Every row comes from one small tree of marks. Brackets hold a mark, then the marks that hang from it, in alphabetical order. Every link used is in the known rows. Which tree was each row made from?
Known rows
(govez (lazi (tapok rorisa))): [-30 -10  34   9  -9  15 -22  -2 -16  44  -1  -1 -12  -1   7 -11  -2  14
   9 -23   4   7   8 -14  20  -4  -7   7  32  -7]
(tapok (lazi fogi) rorisa): [-25 -15  26  21  -4   6 -60   3 -14  26   9  -1 -14  -7   3  -3  12  21
 -13   5 -28   6  19 -31   6   3  -4  29  24   8]
(muvoza fogi): [-35 -19  19  13 -19  12  15  -2 -12  27  -2  -1  -5   4  12  -8  -6  29
   1   0 -19  10  14 -29  19 -11   5   4  23   7]
(risi (fogi muvoza)): [-37 -12  20  10 -14  27  17  -8  -7   8 -10  -1 -20  19  11   4  -6  17
  -2   0 -17   9   7   1  25  -4   5  11  21   0]
(rorisa (zedo pana)): [-32   0  21  21 -15  -3  35  -2  16  21 -18  -1   1  12   8  -9  -2  19
   5  14  -5  13  21 -14 -12   2 -19  20  10  -7]
(zedo begav): [-32 -16   4  18 -12  10  34   6   5   4  -1   1 -14   3   7  -5  -2  29
   3  17  -9   8  18  -3  25   0 -13  -2  17   1]
(zedo begav (pana (litun pugos)) rorisa): [-27 -20  15  12 -15   5  27  13   4  -8 -24  -8   4   0   9 -17   2  28
  11  -6 -13  12  18  -1  17  -2  -8  -2   7   9]
(rorisa zedo): [-36  -5  24  22 -14  -2   9  -2  15  30   4  -1  -9  10   8  -9  -1  18
   6  12  -8   9  19  -9   3   1  -9   5  13  -2]
(zedo begav pana rorisa): [-32 -11  10  14 -12   2  34   8  11   3 -15  -1  16  -1   6  -8   1  30
   5  11  -6   7  17  -7  16   4 -12  17   8  -5]
(rorisa (zedo muvoza (pana litun))): [-17 -17  24  30 -22 -10  85  -6  19   7 -43  -5  11  11   2 -15   3  17
  -2  -3 -16  21  25   1 -12   2 -16  21  11   0]
(tapok (lazi (fogi muvoza risi) govez)): [-32  -6  -2  14  -9  22 -49   8   4   7  -6  -9 -20  13  10   2  12  24
  -4  24 -20  10  12 -32  20  -2  15  18  38   5]
(govez (lazi fogi)): [-30 -14  13   7  -8  15 -23   2  -6  25 -11  -3 -25   7  -5   0   5  25
   2  -6 -12   8  15 -24   3  -1 -17  20  32  -2]
(zedo pana rorisa): [-35  -4  22  10 -14   0   4   4   5  25 -17  -4  18   4   9  -8  -1  25
   4   3  -3   8  16 -23   8   4  -3  25  13  -4]
(govez (lazi (fogi risi) tapok)): [-33  -8   9   7  -9  23 -30  -7  -5  24 -12  -9 -17  12   0   1   6  30
  14  -8  -2  10   7 -23   5   0 -12  15  44  -9]
(zedo begav (muvoza fogi) risi rorisa): [-24 -25  20  16 -18   5  32   6  10  -1  -3   0  33  -7  -3   0   7  37
  -7 -13 -11   5   4 -13  33  -5  17   2   9  10]
(zedo (begav malom) muvoza pana risi): [-12 -11   8  21 -19  10  83   4  14 -21 -37  -1  35  11  -6  -5   8  35
  -6  -7  12  12  10   1   3  -3 -11  13  15  10]
(rorisa (zedo (begav malom) muvoza)): [-16 -16  12  36 -17   5  80  -6  25  -2 -11  -2  21  11  -6 -15   5  27
  -4   8  -3   9  15  17  -2  -4 -12  -3  13  -3]
(tapok (lazi fogi govez)): [-28  -6  -3  19 -10   7 -33  15  -6   9  -7  -4 -19   5  10   1   8  27
  -9  22 -19   6  16 -23  16   1   4  15  30  10]
(tapok lazi): [-28 -11  12  19 -14   7  -6   6   1  23   5   3 -18   3  16  -4   6  22
  -6   9 -18   5  18 -18  13  -2  -3   6  25  10]
(begav malom): [-29  -8  21  17 -17  14  13  -2  -2  22  -5  -4   8  16   8 -12  -1  26
   3  -1   0   8  15 -13   9  -5  -2   2  26   8]
(muvoza (fogi risi)): [-39 -18  15  10 -20  17  -6  -4   4  29   7  -3  -4  10  15  -6   1  35
  12   4 -15  14  17 -44  17  -8   5  13  31   5]
(tapok lazi (rorisa zedo)): [-27  -9  38  26  -8  -4 -35   3  12  39  20   3 -10  -3  13 -12  11  10
  -4   7 -16   6  22 -15   3   1  -7  17  14   3]
(risi fogi muvoza): [-39 -12  19   9 -20  25 -17  -4 -16  -8   4  -1 -27  18  17  13   3  29
   1   6 -20  11  13  11  22   5  -8   5  17   4]
(govez lazi): [-31 -13  14   6 -14  14  -3   5   4  35  -4   1 -24   8   6  -5   0  19
   7  -9  -2   8  15 -19  14  -4 -16   8  31   0]
(rorisa (zedo muvoza pana risi)): [-23  -1  23  22 -18  -9  48   1  25   7 -30   0  20   8  -4   1   5  20
  -4  -2   5  13  13 -13 -11   4  -9  24   7   2]
(zedo (muvoza fogi) pana risi rorisa): [-24 -15  30  11 -22   1  27   3   4  13 -27  -2  44  -1   0  -1   5  32
  -7 -23  -8  10   5 -34  12  -4  15  25  11   9]
(zedo begav muvoza (pana litun)): [-13 -28   3  27 -20   2 112   2   9 -19 -46  -3   5   4   1 -12   3  30
  -4   1 -16  20  25   7  10  -1 -20  15  16   3]
(pugos litun): [-36  -5   7  16 -16   4   7  -2  -1  42  -6  -5  -9   1  10   3  -8  29
   8  16 -21  10  14  -8  27   0  -1   0  27   9]
(tapok (lazi fogi)): [-26 -12   9  21  -9   8 -24   3  -9  10  -3  -1 -19   3   5   1  10  26
 -12  12 -27   5  17 -22   3   1  -5  16  27   7]
(litun pugos): [-38  -8  14   8 -15  12 -19   8  -9  24   1  -5 -23   5  12  -7  -7  22
   8   2  -8   6  12 -23  14  -8   3 -11  20  12]
(rorisa (zedo (pana (litun pugos)) risi)): [-27  -5  34  13 -17  -6  10  10  14   2 -24  -6  -2  14   8  -9   5  17
  11 -16   2  17  18  -8  -3  -1 -10   1   6  17]
(tapok lazi rorisa): [-27 -14  29  19  -9   5 -40   7  -4  35  15   3 -14  -6  14  -8   8  16
  -7   2 -16   6  21 -27  17  -1  -1  18  22  10]

Write each row's tree
[-37   0  21  17 -11   7 -25   6 -18  31  -5  -6  -2   2  16  -9 -10  20
   6   5   4  10   8 -15  37  -1  15   2  27   0]
(lazi govez (tapok rorisa))
[-37  -2  36  23  -3   5 -53 -15   0  30   7 -11   5   6   0  -7   5  22
  10   8  -8  12  12 -23  -3   7  -2  21  25 -12]
(lazi (fogi risi) (tapok (rorisa zedo)))
[-28 -10  31  11  -3  16 -44  -6 -25  34  -9  -5 -13  -3  -5  -5   2  18
   3 -19  -8   8   8 -19  10  -1  -8  16  34  -8]
(govez (lazi fogi (tapok rorisa)))
[-31  -3  24  26 -10  -6 -50  15  14  35  14   1 -10   1  19 -11   9  12
  -3  19 -11   7  21 -16  15   1   4  14  18   6]
(tapok (lazi govez) (rorisa zedo))
[-29  -5  38  19  -2   7 -38 -10  -9  38  -3  -6  -8   1  -6  -9   5  13
   5 -14  -6   7  10  -9  -4   1 -14  15  26 -15]
(govez (lazi fogi (tapok (rorisa zedo))))
[-36   0  18  18  -6   9 -46   3 -28  21 -13 -10  -3   2   5  -5  -5  24
  -1   8  -6  10   8 -19  26   2  13  11  29  -2]
(lazi fogi govez (tapok rorisa))
[-33  -6  15   4 -13  32 -59  -8 -19   4  -4 -12 -23  14   3   8  13  33
  14  -7  -8  12   9 -12   7   3 -15   5  40 -10]
(govez (lazi (fogi (risi muvoza)) tapok))
[-29  -2  24  16 -15   5  15   8  15 -32  -7   0   1   8   4   5  13  29
   4  13  -1  13  20  12   4   8 -25   3  -2  -2]
(rorisa (zedo begav pana (risi muvoza)))
[-34 -10  25  17 -10  17  29  -2  21 -18  -1   4  -8  18   5   8   5  18
   0   4  -6   7   5  26  24   1  -4   2   4  -1]
(rorisa (zedo begav (risi (fogi muvoza))))
[-32 -11  27   7  -4  21 -62  -7 -12  37  -1  -9 -12   4  -1  -4   8  24
  12 -14  -2  11   9 -32   8   2  -8  24  41  -9]
(govez (lazi (fogi risi) (tapok rorisa)))
[-34  -1  43  26  -8   0 -10 -10  -4  37   7  -4   4   2   9 -14  -5  13
   8   0  -3   9  12  -4  11   1   0   3  16  -9]
(lazi (tapok (rorisa zedo)))
[-21  -2  23  21 -14   1  51   4  27 -13 -17   0  29  17  -1 -10   9  28
   6   3  14  10  16   6  -7   1 -22   7   5   2]
(rorisa (zedo (begav malom) pana risi))
[-35  -1  26  17  -3  20 -41  -1 -33  17 -18 -12  -3   3   3  -5  -9  15
  -4   5 -10  10   3 -17  32  -3  24   9  29  -6]
(lazi (fogi muvoza) govez (tapok rorisa))
[-34 -13  14   1 -13  28 -72  -1  -6   9   4  -9 -30  13   0  10  18  32
  10  -1 -13  13  18 -26   4   5 -21  18  36  -3]
(govez (lazi (fogi (risi muvoza))))
[-36   2   2  18 -11  10 -12   3 -22   7 -23 -10  -7  10   6  -1  -8  30
   1  15  -6   9   5 -10  22   1  11   1  31  -2]
(lazi fogi govez tapok)
[-32  -3  22  18  -6  22   9 -14 -29   6 -23 -10  -7   8  -1  -2  -8  19
  -4   1 -17   8   3  -6  16  -5  10  -1  28 -10]
(lazi (fogi muvoza) tapok)
[-26 -21   8  23 -14   3  40   4  13   6  -7  -2  16  -5  -2  -5   3  30
  -5   6 -13   5  11   0  27   2   3   5  12  -2]
(zedo begav muvoza rorisa)
[-27 -10  38   9  -1  26 -33 -10 -29  30 -14  -8 -12   0  -6  -7  -1  10
  -1 -22 -10   7   3 -15  15  -6   1  13  34 -13]
(govez (lazi (fogi muvoza) (tapok rorisa)))
[-20 -16  20  33 -11  -5  62  -1  20   6 -20   1  15  -5  -4 -13   3  20
  -5  10  -8  15  21  -4  -6   3 -20  28   3 -11]
(tapok (rorisa (zedo begav muvoza pana)))
[-29  -5  22  27  -4  -5 -67  11   5  27   7  -4 -11   0   6  -7  12  17
  -9  21 -20   8  20 -22   5   5   2  25  19   5]
(tapok (lazi fogi govez) (rorisa zedo))
[-40  -1  13  15  -6  13 -67   1 -15  25  -4 -14  -1   6   7  -3   1  29
   9  12  -2  14   9 -33  23   5  14  19  36  -2]
(lazi (fogi risi) govez (tapok rorisa))
[-28  -7  14  10  -9  18  -8  -5 -20  20 -20  -6 -18   8  -2  -2   0  25
   4 -13  -7   6   5 -10   6  -3 -12   6  37  -9]
(govez (lazi fogi tapok))
[-33  -6  32  19  -3  10 -33  -9 -32  24  -6  -8  -1  -2  -1  -5  -4  23
  -2  -2 -13   9   9 -20  13   3   3  15  25  -5]
(lazi fogi (tapok rorisa))
[-26 -10  18  28 -14   7  46  -3  21   4   3  -2  12  14   3 -17   4  26
   6  15   0   7  18  15   3  -3 -16  -6  12  -2]
(rorisa (zedo (begav malom)))
[-21 -18  21  14 -21   0  33   6   2   8 -39 -11  16   2   6 -15   2  22
   3 -21 -16  14  13 -14   5  -3   5   9  13  13]
(zedo muvoza (pana (litun pugos)) rorisa)
[-25 -16  13  21 -15   0  59   8  15 -12 -25  -6 -10   7   9 -19   2  22
  13   4 -12  16  24  10  -3  -4 -24  -6   5   4]
(rorisa (zedo begav (pana (litun pugos))))
[-40   3  -4  15 -11  16 -33   1  -9  11 -13 -14  -6  16   8   1  -1  35
  11  19  -2  12   7 -24  22   3  10   7  39  -2]
(lazi (fogi risi) govez tapok)
[-29 -23  25  18 -21   6  19  -5  -1  27  -8  -4  27  -3   3  -7   0  29
  -6 -12 -23   6   7 -27  19  -8  20  12  18   4]
(zedo (muvoza fogi) rorisa)
[-40   4   1  12 -15  24 -60   0 -22 -10  -7 -17 -13  17  11   9   6  38
  11  21  -8  15   9 -11  23   6   8  -2  35  -3]
(lazi (fogi (risi muvoza)) govez tapok)
[-30  -6  18  10 -10  -1  14  15  15  -5 -13   1  24   0   2   1   6  31
   4   2   6   6  11 -10  22   6  -7  16   5   4]
(zedo begav pana risi rorisa)
[-27 -10  13  30  -8  -3 -18  19  20  15  16   2 -11  -5  16 -12  11  18
  -3  29 -11   6  23   1  22   1  -6   5  12   3]
(tapok (lazi govez) (rorisa (zedo begav)))
[-36  -8  28   5 -13  24  -2  -2  -1   0  -9   1 -11  21   8  12   0  17
  -3 -11  -5   8   2   0  30  -2  10  10  17  10]
(zedo (risi (fogi muvoza)))
[-33 -14  13   3  -7  31 -33  -5   5  25  -8  -8 -23  14  -4   0   8  20
   7  -5 -11  12  11 -34   6  -4  -7  25  40  -7]
(govez (lazi (fogi muvoza risi)))
[-19 -15  32  33 -12  -6  -5   0  15  34   6   2   2  -7   5 -11  13  11
 -13   2 -19   7  19 -13  -1   1  -1  21  15   3]
(tapok lazi (rorisa (zedo muvoza)))
